Each row was made from one path, in order. Every step used is in the known rows, and no mark comes twice. Write each row's path.
Known rows:
dovi, veku, modiv, gulad, teraru: [-26 -17  22   4 -31  23  -1  28 -20   6  27  27 -21  17 -19  19  27  14
 -19  17   5   9  25]
veku, modiv, gulad, teraru, fedep: [-26   4  27   5  -8   4   5  69 -27  10  12  22  -6  21 -16   9  40   7
 -19  31   9   5  23]
dovi, gulad, modiv: [ -8  -1  25  19 -45  16  -5  15 -38 -16 -25  27 -13  36 -24  27  -6  12
 -13  19  -1  11   6]
lezoven, dovi, veku, modiv: [-15 -10  26  12 -26  24  -5 -14 -20 -16  16  16 -25  -8 -13  28  16  33
 -21   0   7  10  14]
lezoven, dovi, veku, teraru: [-15  -8  21  17 -46  26  -7  19 -35 -26  25  45 -40   4  21  24   9  36
 -25 -10  11  20  29]
modiv, gulad: [ -6  -3  20  14 -35  13   8  38 -32   5  -1  25 -17  36  -8  18  19  25
 -16  15   0  16  20]
dovi, gulad, teraru, fedep: [ -7   4  24  14 -20   2  -5  87 -27  -6 -11  29 -19  30  -6  14  12  14
 -23  31  18  11  15]
lezoven, dovi, veku: [ -4  -9  20  14 -32  23  -3   6 -26 -16   3  28 -34   5   3  29   8  46
 -27  -1  11  16  20]
beve, gulad, modiv, veku: [-21 -18  19  18 -28  20   3  -8 -33 -23 -42   8 -26  10 -12  32  19   0
  -1  12 -11  16  21]
dokigiv, beve, fedep: [-10  -5  20  27 -45  16  -2   3 -21 -15 -12  38 -25   6   5  12   4  24
   7   8  18  22  32]
dokigiv, beve: [-18  -7  20  21 -13  16  -3  12 -27 -19 -27  46 -28  15  -4  13  15  17
  -5  11   6  15  29]
beve, veku, modiv, gulad: [-20 -10  31   4 -31  13   5  31 -22   5  19  39 -23  16  -8   9  25   9
 -13  24  -9   3  29]
veku, teraru, lezoven, dovi: [-27  -1  28  18 -23  21   1  15 -40 -24   5  31 -31  -8  27  22  23  19
 -14   1  -2  30  28]
gulad, teraru: [-18  -6  22   8 -12  14  -2  55 -25  -6  -8   2 -41  15  -9  21  19   9
 -16  25   3  26  15]
modiv, veku, teraru, lezoven, dovi: [-25   0  25  24 -32  20   0 -20 -33 -28   3  22 -30  -8  28  22  33   3
 -12 -11   2  36  35]
modiv, gulad, teraru, lezoven, dovi: [-34   2  21  -2 -37  14   8  39 -26  -3  18  26 -21  17   5  19  32  27
 -22  19   2  28  19]
beve, gulad: [-11 -22  21  14 -14  15   3  40 -31 -14 -34   6 -35   3  -5  27  14  22
  -3  21  -8  10  16]
teraru, lezoven, dovi, veku: [-10 -15  25  16 -18  26   0  -3 -30 -17 -14  32 -25 -10  14  31  13  42
 -24   0   4  17  32]
dovi, gulad: [  0  -2  23  22 -42  12  -5  28 -26  -9 -17  19 -22  31 -15  22   1  18
 -13  16   5  15   8]
dovi, veku, modiv, gulad: [-14 -17  24  16 -32  23   1   2 -25   5  11  32 -11  17 -18  21  21  24
 -17   7   2   3  27]
gulad, modiv, veku: [-12  -3  23  24 -22  19   2 -25 -35 -18 -33   5 -23  21 -14  27  17  -1
 -10   6  -4  26  21]
teraru, fedep: [  3   1  28  24   7   6   5  56 -36  -7 -31  19 -19  13   4  18  20  25
 -19  19   9   8  25]
modiv, gulad, teraru: [-20  -2  18   3 -34  11   6  58 -27   7  10  21 -28  37  -9  15  27  16
 -18  25   4  22  17]
lezoven, dovi, veku, modiv, gulad, teraru: [-34  -6  21  -5 -49  22  -2  18 -15   0  47  30 -23  10 -15  20  26  28
 -27  10  12  13  16]
dovi, veku: [  2 -21  23  24 -19  23  -3  21 -29  -9 -18  25 -33  13   0  28   7  33
 -20   5   5  13  29]
teraru, lezoven, dovi, veku, modiv: [-22 -17  30  16 -10  28  -2 -25 -24 -17  -3  25 -17 -25   0  32  19  30
 -18   2   1  11  26]
gulad, modiv, veku, dovi: [-21  -8  22  28 -28  27   5 -45 -36  -7 -26 -18 -11  25  -8  26  23  -3
  -5  -2  -2  27  33]
dokigiv, beve, veku, teraru: [-29 -17  25  17 -28  17  -6  30 -32 -28   4  80 -49   7  31  -2  15   3
  -5  12   4  12  51]

Write each row's path:
[-17  -7  25  23 -56  26  -1  -9 -40  -7 -19   4  -3  42 -19  24   0  11
 -10  14   0  14  19]	veku, dovi, gulad, modiv
[ -9   2  22  24 -57  16  -6 -23 -29 -21 -26  18 -12  36 -22  26   4  -4
 -10   8   2  20  13]	dovi, gulad, modiv, veku
[ -6   9  22  12 -57  12  -5  20 -20 -16   7  22 -23  26 -12  24   0  32
 -20  11  11  18   1]	lezoven, dovi, gulad
[-45 -21  15  21 -40  24  -4 -12 -42 -42 -28  54 -28   8  11  15  22 -13
   9   1  -4  16  40]	dokigiv, beve, gulad, modiv, veku, teraru
[-45   2  26  -5 -28  16   6  18 -21   0  28  20 -12   2 -10  19  37  13
 -17  21  -2  21  16]	veku, modiv, gulad, teraru, lezoven, dovi
[-13  17  23   5 -39   2  -5  77 -22 -12   9  34 -19  26  -4  15  14  27
 -30  25  23  15   6]	lezoven, dovi, gulad, teraru, fedep
[-11 -22  28  21 -11  25  -5  -3 -24  -9  -6  14 -25  -4 -15  27  15  18
 -14   8   2   7  25]	dovi, veku, modiv
[-10   1  25  13   8   5   2  84 -32  -4 -17  18 -28  15   0  15  24  16
 -22  31  11  15  24]	gulad, teraru, fedep
[-25 -12  27  10 -33  27   4 -17 -24  -4  17  40  -4  -3  -4  25  27  34
 -20   1   1   7  31]	teraru, lezoven, dovi, veku, modiv, gulad
[-23 -16  23   7 -19  24  -2  20 -23 -15  -2  29 -36  -9  12  28  16  33
 -25  10   8  24  30]	gulad, teraru, lezoven, dovi, veku
[-34 -22  18  13 -22  21   0   8 -40 -31 -47  43 -23  10 -10  19   9  10
   6  19  -7   6  24]	dokigiv, beve, gulad, modiv
[-13   8  26  32 -47  11  -6  22 -45 -26 -17  47  -5  32   6  16  15 -10
 -17   3  10  15  30]	dovi, gulad, modiv, veku, teraru, fedep
[-27 -23  18  21 -34  28   6 -27 -37 -14 -36 -21 -15  17  -7  31  25   0
   4   5  -9  19  34]	beve, gulad, modiv, veku, dovi
[ -9  -7  19  31 -58  21  -4 -25 -20  -3  -8 -11  -8  38  -6  21  16   1
  -9  -1  11  25  30]	modiv, veku, dovi, gulad
[-31   4  29  16 -57  22  -4  -1 -47 -32   2  53 -13  13  11  24   5  12
 -14   5  -3  22  18]	veku, teraru, lezoven, dovi, gulad, modiv
[-19  10  19   0 -56  10  -7  46 -15 -14  19  17 -33  27 -12  21   6  22
 -23  20  14  25  -1]	lezoven, dovi, gulad, teraru
[-17 -13  29  15 -58  23  -2   3 -35  -7  -6  25 -16  35  -1  15   0   8
 -12  20  -2   8  32]	beve, veku, dovi, gulad, modiv
[-14  -1  27  14 -12  18   4   6 -32 -16 -18  16 -24  -7   8  28  19  31
 -16   9  -1  24  19]	teraru, lezoven, dovi
[-31 -16  30  13 -11  16  -5  -6 -18 -18  -4  53 -33  -4  -4   3  17  -1
  -1  21   0   4  36]	dokigiv, beve, veku, modiv
[-35  -9  29  -7 -34  11   3  50 -16   7  35  36 -34  18 -10   6  30  -1
 -16  34  -5  10  26]	beve, veku, modiv, gulad, teraru
[-14   0  25  14 -45  15  -2  13 -25 -16 -11  30 -14  11   0  27   4  28
 -17  10   4  20  11]	teraru, lezoven, dovi, gulad
[-41 -23  14   3 -17  15  -3  49 -23 -21 -22  34 -43   5  -4  13  19   8
   2  28   3  13  26]	dokigiv, beve, gulad, teraru
[-20  -7  23   7 -47  23   3  -6 -21  -3  33  36 -12  12 -15  23  22  38
 -23   0   8   6  17]	lezoven, dovi, veku, modiv, gulad
[-21   6  24  18 -54  20  -2 -41 -29 -27 -22  28  -4  17  -7  31  11   5
 -13   2   0  26  14]	teraru, lezoven, dovi, gulad, modiv, veku
[-16   4  26  32 -18  13   1  16 -51 -25 -21  38 -15  15  14  17  29  -8
 -14   3   5  19  38]	gulad, modiv, veku, teraru, fedep
[-36 -20  15  19 -28  21   0 -28 -32 -34 -47  39 -22  10  -9  20  19  -4
   9   9  -4  11  32]	dokigiv, beve, gulad, modiv, veku
[ -9 -20  23  27 -25  26  -7  26 -39 -17   4  44 -39   9  18  22   9  21
 -17  -3   5  16  39]	dovi, veku, teraru
[-26  -5  27  31 -52  22  -7 -27 -42 -29 -21  44 -10  17   9  24  13 -17
  -4   0  -6  28  34]	dovi, gulad, modiv, veku, teraru, lezoven
[-30  -1  24   2 -11  15   2  33 -25 -14  -3  12 -34  -3   7  25  23  21
 -18  20   2  30  17]	gulad, teraru, lezoven, dovi
